Known rows, with every way that one mark hangs from another:
[temam ludib [zurezit [venif duzuk kesufa]]]: [ 41   2 -10  27  -6  -3  -6  12   6  14  -7   3  -3  68   4  -3  68  -4
  80   9 -29]
[ludib [temam [zurezit [venif duzuk]]]]: [  3 -13  10  12   2  -3  -4  11  14  17   9   3  -1  27   2  -4  61   0
  67   4 -19]
[taravu [tato [venif duzuk]]]: [ 32  55 -24   1  -6  28   3  11  -4  15   2  20   5  -7  -2  -4  22   5
 -13 -10 -26]
[taravu tato]: [ 4  0 -3 -2 -4 41  3  8 -3  1  3 13  1 -4 -4  3 16  0  0  2 -1]
[duzuk venif [zurezit [temam ludib]]]: [-70 -37  -7  21  14  -2  -2 -39  21  10  -6  -8 -12  13   6  -6   4  -3
   0   1 -18]
[taravu [tato [venif [duzuk zurezit]]]]: [ 16  48 -18   0  -7   8   5   8   0  14  -1  21   1 -54  -1  -8  21   5
  -4  -6 -35]
[duzuk [zurezit temam venif]]: [-54 -21  -8  17   8  -9  -1  -6  17  13   1  -9  -6   7   4  -5 -10  -5
  53   3  -8]
[taravu [tato venif]]: [  8  41 -11   1  -5  30   4  -2  -4   5   3  19   2  -3  -2  -2  16   2
 -24  -9  -4]
[kesufa [venif [duzuk [zurezit [temam ludib]]]]]: [-30 -13 -30  20   8 -12  -9 -34  15  20  -9  -5 -13   8   6  -8   0  -1
  35  38 -37]
[mebi tato]: [  5   5   2   2   5 -29   0  28   4   5   3 -13   1   6   0   1  12  -2
   2  -6   9]
[ludib [temam [zurezit [duzuk [venif kesufa]]]]]: [-96 -37  13  12   5  28  -1  22   7  19   7   4  -1  37   4  -1  36   3
   2  16   2]
[temam ludib [zurezit [venif kesufa]]]: [ 17 -13   4  28  -5   0  -4  -1   7   4  -5   2  -5  73   4  -1  59  -6
  69  12  -8]
[venif duzuk]: [ 23  14 -12  -1  -1  -3  -2  13   0  11  -2   2   3  -5   0  -2   7   2
  10  -2 -21]
[ludib [temam zurezit]]: [-35 -10  21   6   7   0   0  -4  11   5   7   5  -3  23   1  -1  45   2
  19   4   3]
[zurezit [temam ludib]]: [-51   6 -17  18  14  14  -1 -37  10  12  -2  -5  -7  55   4   0   5  -3
  18  -3   1]
[temam ludib]: [  0   0   0   8   0   1   0 -32   1  -2  -3  -1  -5   8   2   1  20  -3
  12  -3  -2]
[duzuk [venif kesufa]]: [  9 -27   6   3  -4   5  -7  33   4   8  -1   1   5   1   3  -4   9   1
 -16  10 -10]
[kesufa [venif [duzuk [zurezit temam]]]]: [-31 -15 -30  12   9 -13 -10  -1  12  22  -6  -4  -7  -1   4  -8 -21   2
  24  40 -35]
[zurezit temam venif]: [-37 -13 -15  17  10  12  -3  -3  12  15   5  -9  -2  56   3  -3  -9  -4
  43   0   2]
[venif duzuk kesufa]: [ 35  23 -10  -2  -4  -2  -5  45  -4  19  -3   5   8  -9   1  -2  15   3
  23   7 -22]
[mebi [tato taravu venif]]: [ -1  22   9   3  -1 -50   3  32   3  11   9  -4   6  10  -4  -2  18   0
 -27 -23  11]
[venif [duzuk [zurezit temam]] kesufa]: [-31  19 -20   8   9 -10  -3  37   9  31  -4   1   3 -11   4  -7   1   3
  40   9 -29]
[tato taravu [venif duzuk]]: [ 19  33  -4   1  -7 -24   1  15  -2  16   5  12   7   0  -4  -5  14   5
 -18 -19 -20]
[venif [duzuk [zurezit [temam ludib]]] kesufa]: [-30  21 -21  16   8  -9  -3   4  10  29  -8   0  -2  -2   5  -5  21   0
  51   6 -31]

Rows:
[ 43   1  -9  19  -4  -5  -4  44   5  16  -3   3   3  60   2  -4  47  -1
  68  12 -27] : [temam [zurezit [venif duzuk kesufa]]]
[-108  -11  -29   28   12   35    2  -42    7   20    2  -13  -10   78
    6    3   -8   -7   54   -4    9] : [zurezit duzuk [temam ludib] venif]
[-53 -12 -12  31  -2  22   2  -7   0  11  -4  -2  -7  86   5   4  40  -7
  68  12   1] : [temam ludib [zurezit duzuk [venif kesufa]]]
[-66 -20 -14  32   3  22   5 -38   3   3  -3  -6 -13  92   5   4  31  -8
  55   3   3] : [temam ludib [zurezit duzuk venif]]
[ 35  46  -1   2  -8 -52  -2  76   0  30   6   2  14   1  -3  -5  35   4
  -4 -16 -12] : [mebi [tato taravu [venif duzuk kesufa]]]
[  6  26  10   1 -10 -21   0  35  -3  13   3  14  11  -1  -3  -4  14   4
 -16  -8   0] : [tato taravu [venif kesufa]]
[-71 -30  -9  20   4  25   0  24   0  11  -3   1  -2  75   4   1  15   1
  -9  16  -5] : [temam [zurezit [duzuk [venif kesufa]]]]
[ -1  11 -24  23   5  11  -7   9  12  32  -2  -5   2  55   6  -4  27  -4
  78   3 -23] : [zurezit [temam ludib] [venif duzuk kesufa]]
[ 18  48  -8   0  -9  31   2  30  -5  13   2  22   9  -8  -2  -3  24   4
 -11   0  -6] : [taravu [tato [venif kesufa]]]
[-112  -23  -23   16   13   40   -2   21    5   29    1   -6    1   61
    6    0  -25    2  -10    8    1] : [zurezit [duzuk [venif kesufa]] temam]
[ 43  62 -21   0 -12  29  -1  43  -7  23   1  25  11 -11  -2  -5  31   5
  -1  -2 -27] : [taravu [tato [venif duzuk kesufa]]]
[-81 -39 -11  20  10  25   3  -8   2   3  -1  -2  -9  80   4   1   5   0
 -22   7  -4] : [temam [zurezit [duzuk venif]]]
[ -6 -34  12   2  -5 -15  -4  30   9   6  -5   1   0 -47   4  -7   8   1
  -7  14 -20] : [duzuk [venif kesufa] zurezit]
[-98  -3 -26  27   6  35  -1  -9   5  28   0  -9  -4  73   7   3  -1  -6
  67   4   7] : [zurezit duzuk [temam ludib] [venif kesufa]]
[-97  -6 -26  19   8  35   0  23   3  30   4  -8   2  64   5   2 -20  -3
  55   8  10] : [zurezit duzuk temam [venif kesufa]]
[-40 -14  -7  16   4  -7  -3  27  14  21  -2  -6   0   3   5  -5  -2  -3
  65  12  -9] : [duzuk [zurezit temam [venif kesufa]]]
[ 50   4  -8   5  -9  -1  -7  47   0  20   0   1   9  -1   2  -4  22  -2
  61   8 -23] : [zurezit [venif duzuk kesufa]]
[ 27  55 -16  -1 -11   8   1  41  -2  21  -2  24   7 -59   0  -8  30   6
   8   2 -36] : [taravu [tato [venif [duzuk zurezit] kesufa]]]
[-106   -9    6    9    7   22    6  -10    4   11    8    3   -7   37
    2    4   26    3   18    5   13] : [ludib [temam [zurezit duzuk]]]
